Each row was made from one walk, in order. Every step used is in the known rows, and no mark comes twice. Write each row's walk.
In the rows, zero is written as 128.
Known rows
kuzed/sege/moma/ruke: [148 113 116 146 136 123 148 118  80 169 108 111 134 121  85  90 186 130
  96 177  97 153  84 177 109 179 112]
moma/vimub/besev/gagi: [157  66 140 118 140 143  57 114 168 110  95 144 115 116 122  96 175 125
  78 171 129 116 105 182 105 183 119]
sege/besev/vimub/moma/ruke: [130  62 164  89 150 162 128 127  90 162  74 124 140 111  94  82 198  93
  92 174 157 127  91 144 146 155 192]
sege/moma/vimub/besev: [189  89 121 125 147 114 115 110 166  97 102 117 149 117 129  90 161 114
  88 180 120 144 120 182 104 138 128]
kuzed/sege/moma/vimub/besev/gagi: [190  58 128 130 149 146  61 101 160 127 113 135 120  91 119  96 163 153
 100 204 112 149 102 193  94 202  99]
kuzed/sege: [136  98 120 162 130 135 123 127  79 134 137 137 118 132  97 133 173 131
  92 152 109 126 120 171 127 158 133]
besev/sege: [131 118 124 105 126 133 109 116  84 133 126 154 104 120 114 142 145 107
  75 156  71  93 114 171 117 155 145]
ruke/moma: [147 125 123 167 114 103 167 137  96 117  88 144 149 128 150 160 177 113
  87 167 106 116 100 152 116 138 148]
kuzed/sege/besev/kopa: [137  82 131 158 137 135 119 107  82 126 156 148  81 111  97 163 158 127
 128 137 141 140 152 118 116 152 175]
moma/vimub/besev: [162  76 127 138 141 111 109 116 162  95 102 123 139 128 112  78 171 111
  74 152 134 117 137 164 125 150 142]
kuzed/sege/besev: [149  78 136 160 152 147  98 122  96 130 155 138  91 108 100 134 154 132
  97 147 131 130 127 137 141 160 165]
sege/moma/vimub/besev/kopa: [179  95 118 124 137 107 140  99 145  91  95 130 139 115 125 116 163 112
 122 172 129 153 142 164  80 127 139]
vimub/moma/sege/kuzed: [169  97 124 105 113 166  86 116 119 145 106 124 213 120 155 136 204  63
  83 146 124 109  84 168  81 117 145]
sege/kuzed: [149 134 117 127 119 158  89 128 102 124 124 138 161 142 116 125 207  92
  84 149 125 117  98 162  99 113 136]
moma/sege: [142 117 137 135 111 117 123 121 128 138 118 135 146 133 128 139 159  90
  85 146 109 115 103 176 111 157 144]
sege/kuzed/vimub/moma: [150 126  83 103 127 204 103 121  89 115  76 130 207 114 139 107 210  78
  90 144 148 120  77 191 114  76 161]
ruke/moma/vimub/besev/gagi: [177  66 133 154 128 119  95 122 165 108  67 149 129 103 152 110 177 126
  78 193 125 112  92 160 105 195 127]
gagi/besev/sege/kuzed: [172  90 118 103 103 185  77 118 113 156 143 137 123 119 117 143 162  95
  65 142 140  78 114 124  89 144 134]
vimub/moma/ruke: [115  87 129 107 136 133 160 126  83 151  67 114 171 143 119  88 214  89
  75 142 114 117  81 162 112 143 148]
sege/kuzed/vimub/besev/gagi: [156 125 106 125 113 211  34 123 147 113  69 143 132 121 119  63 195 114
 113 165 166 121  66 179 110 138 127]
gagi/besev: [145  85 131 139 116 154 145 134 127 133 129 127 121 151 123 141 162 109
  75 125 156 110 117 137 108 128 142]
kuzed/vimub/moma: [130 112  96 106 139 171 152 125  85 111  74 133 177 118 140 117 182  93
  95 139 131 122  86 202 130  89 168]
vimub/besev: [140 105 140 154 120 122 122 129 138 104 102 125 108 158 118  78 167 118
 104 141 135 122 121 144 125 128 143]
kuzed/vimub/besev: [135 123 106 149 119 150 129 127 132  95  76 128 123 140 112  55 166 118
 112 140 156 128 110 175 150 112 159]
kopa/besev/sege: [141 118 121 111 133 105 130 121 113 132 134 148 116 125 103 114 149 119
  64 152  74  76 142 145 137 171 154]
vimub/moma: [128  91 129 106 138 144 141 126  90 121  97 133 168 137 149 140 191  94
  89 141 107 116 100 174 110 105 151]
sege/moma/ruke: [138 137 124 115 132 119 160 124  96 154  86 113 145 138 104  95 193 103
  89 172 100 147  76 178  97 153 123]
kopa/besev: [136 120 125 144 137 101 153 136 122 119 126 132 144 155 105 104 176 114
  78 143 108 102 133 146 132 147 154]
gagi/besev/sege/kuzed/vimub/moma: [179  76  83  77 116 231  91 111 101 142  99 129 178  88 140 127 172  87
  69 136 161  82  88 156 102 105 159]
kuzed/vimub: [127 143  93 133 130 157 142 131  98 106  91 139 146 125 110 109 170 105
  92 141 132 123  98 205 140 116 158]

Write each row's walk
[146  84 135 108 121 132 133 114 117 138 104 128 181 126 159 147 174  77
  83 143 107 113  93 179 100 132 154]	vimub/moma/sege
[141 101 160 120 144 156 102 131 106 128 119 150 102 114  90 124 155 115
 104 178 152 130 120 158 150 142 188]	sege/besev/vimub
[132 110 131 148 109 113 143 113 118 101  97 137  98 157 109 111 171 114
 137 134 140 131 142 127 101 120 153]	vimub/besev/kopa
[171  99 111 151 136  92 155 129 121 106  94 141 173 100 145 153 180 104
  55 178 108 111 112 174 117 158 148]	ruke/moma/vimub
[179 109 110  77 155 122 108  97 117 123 121 144 143  73 125 146 137 103
  60 193  59 113 115 207  93 166 129]	besev/sege/moma/vimub
[154  42 151 124 155 170 104 122  78 145 125 141 123  91  99 125 166 128
 110 181 151 133 121 154 152 147 191]	kuzed/sege/besev/vimub/moma
[163 131  93 145 112 184  82 123 136 100  75 121 158 133 111  51 191 102
 110 145 174 126  96 164 128 105 152]	sege/kuzed/vimub/besev
[144 130 121  87 132 123 133 105  84 168  93 126 125 109 103  94 159 105
  77 181  67 122  80 176  98 183 125]	besev/sege/moma/ruke
[147  65 148 107 128 138 125  96 116 128 118 142 140 105 155 180 154  76
 121 130 143 125 122 124  94 127 194]	vimub/moma/sege/besev/kopa
[170  71 125 107 136 114  82 101 150 106 113 136 113  97 110  89 143 113
  59 163 100  89 140 167 123 181 143]	moma/vimub/besev/sege
[114 109  95 104 136 164 165 124  77 140  46 113 185 122 111  65 208  87
  80 137 138 124  67 194 136 130 163]	kuzed/vimub/moma/ruke
[163 127 110 102 124 138  85 117 117 141 140 141 149 120 100 105 178 101
  60 158  90  73 131 133 114 164 143]	kopa/besev/sege/kuzed
[185  89 102 134 157 117 122 108 110 126 137 127 161  90 110 138 165 130
  77 189  96 150 120 209 104 167 119]	kuzed/sege/moma/vimub
[144 107 102 110 124 163 135 111 113 126  74 128 200 106 152 120 167  76
  92 141 130 118  82 209 121 116 167]	kuzed/vimub/moma/sege
[150  86 149 130 111 160 144 142 114 148 112 135 117 142  91 129 161 115
  91 166 175 115 122 158 128 141 154]	gagi/besev/vimub
[134  89 128 140 106 142 166 125 102 129 122 135 111 153 116 172 164 109
 109 118 163 118 138 119  81 122 149]	gagi/besev/kopa
[186  74 122 168 125  85 142 125 159  94  75 127 151 112 143  99 172 115
  74 175 132 114 127 144 126 162 146]	ruke/moma/vimub/besev
[155 128 111  97 118 159  60 111  92 139 130 150 136 110 113 136 173  95
  70 160  90  88 107 159  96 145 137]	besev/sege/kuzed
[126 111 137 122 139 134 104 131 136 136 120 153 124 142 114 122 181 128
  80 162 104 102 101 161 119 177 128]	kopa/besev/gagi
[135  87 144  96 132 153 137 130  80 133  87 142 163 128 117 127 186 100
 102 181 126 118 101 195 128 117 167]	besev/vimub/moma
[162 117 130 165 101  95 152 126 125 136  91 139 158 119 160 158 162  96
  83 167 104 113  95 155 111 165 149]	ruke/moma/sege
[159  90 125  97 117 147 148 113 107 183 103 114 108 116 109 102 151 110
  69 162 114 111  88 134  88 184 118]	gagi/besev/sege/moma/ruke
[146  64 162  94 151 170 113 126  98 131 104 141 137 106 124 128 169 103
 106 173 151 129 109 162 143 117 196]	sege/besev/vimub/moma
[126 106 139 133 137 137 129 113  95 111 131 152  88 124 116 165 160 103
 123 134 139 134 138 120 110 121 181]	sege/besev/kopa
[132 116 118 129 123 182  78 121 141 105  67 149 105 128 118  71 167 129
 119 160 147 128  75 191 130 149 137]	kuzed/vimub/besev/gagi
[150  50 149 102 122 176 151 137 105 151  92 125 152 135 122 132 177 104
  94 161 175 110 113 156 119 117 162]	gagi/besev/vimub/moma
[150  78 153 150 147 154 100 128  87 143 142 150  92 100  70 118 152 137
 109 186 149 134 132 153 165 168 178]	kuzed/sege/besev/vimub
[164 119 115 146 137 130 135 119  88 137 137 131 131 118 113 139 166 136
 110 177  91 152 104 185 103 144 122]	kuzed/sege/moma
[213  80 104 137 115 122  75 107 149 112  91 138 160  77 140 100 175 102
  59 189 117  82 121 128 105 173 141]	ruke/moma/vimub/besev/sege/kuzed
[140  90 141 101 140 124 161 134 106 135  93 134 177 138 107  98 190 109
  93 178 128 105 124 163 146 131 175]	kopa/besev/vimub/moma
[148  71 133  89 141 208  58 104 144 136  88 151 145  74 165 139 151  91
 100 156 148 118  56 186 120 151 179]	kuzed/vimub/moma/sege/besev/gagi
[176 129 102 145  95 169  71 112 164 119  84 117 168 121 117  54 175  85
 105 145 173 122  93 162 124 129 150]	moma/sege/kuzed/vimub/besev
[139  51 150  99 119 166 168 138  95 184  65 108 162 138  94  84 197  98
  79 160 180 110  92 148 122 152 157]	gagi/besev/vimub/moma/ruke
[170  95 141  93 109 177  82 116 111 158  95 133 209 109 128 127 198  67
  95 187 144 112  85 188  99 129 159]	besev/vimub/moma/sege/kuzed
[171 111  86 104 109 213  83 117 110 141 115 133 143  99 114 114 154  96
  70 140 162  86 100 152 108 130 150]	gagi/besev/sege/kuzed/vimub
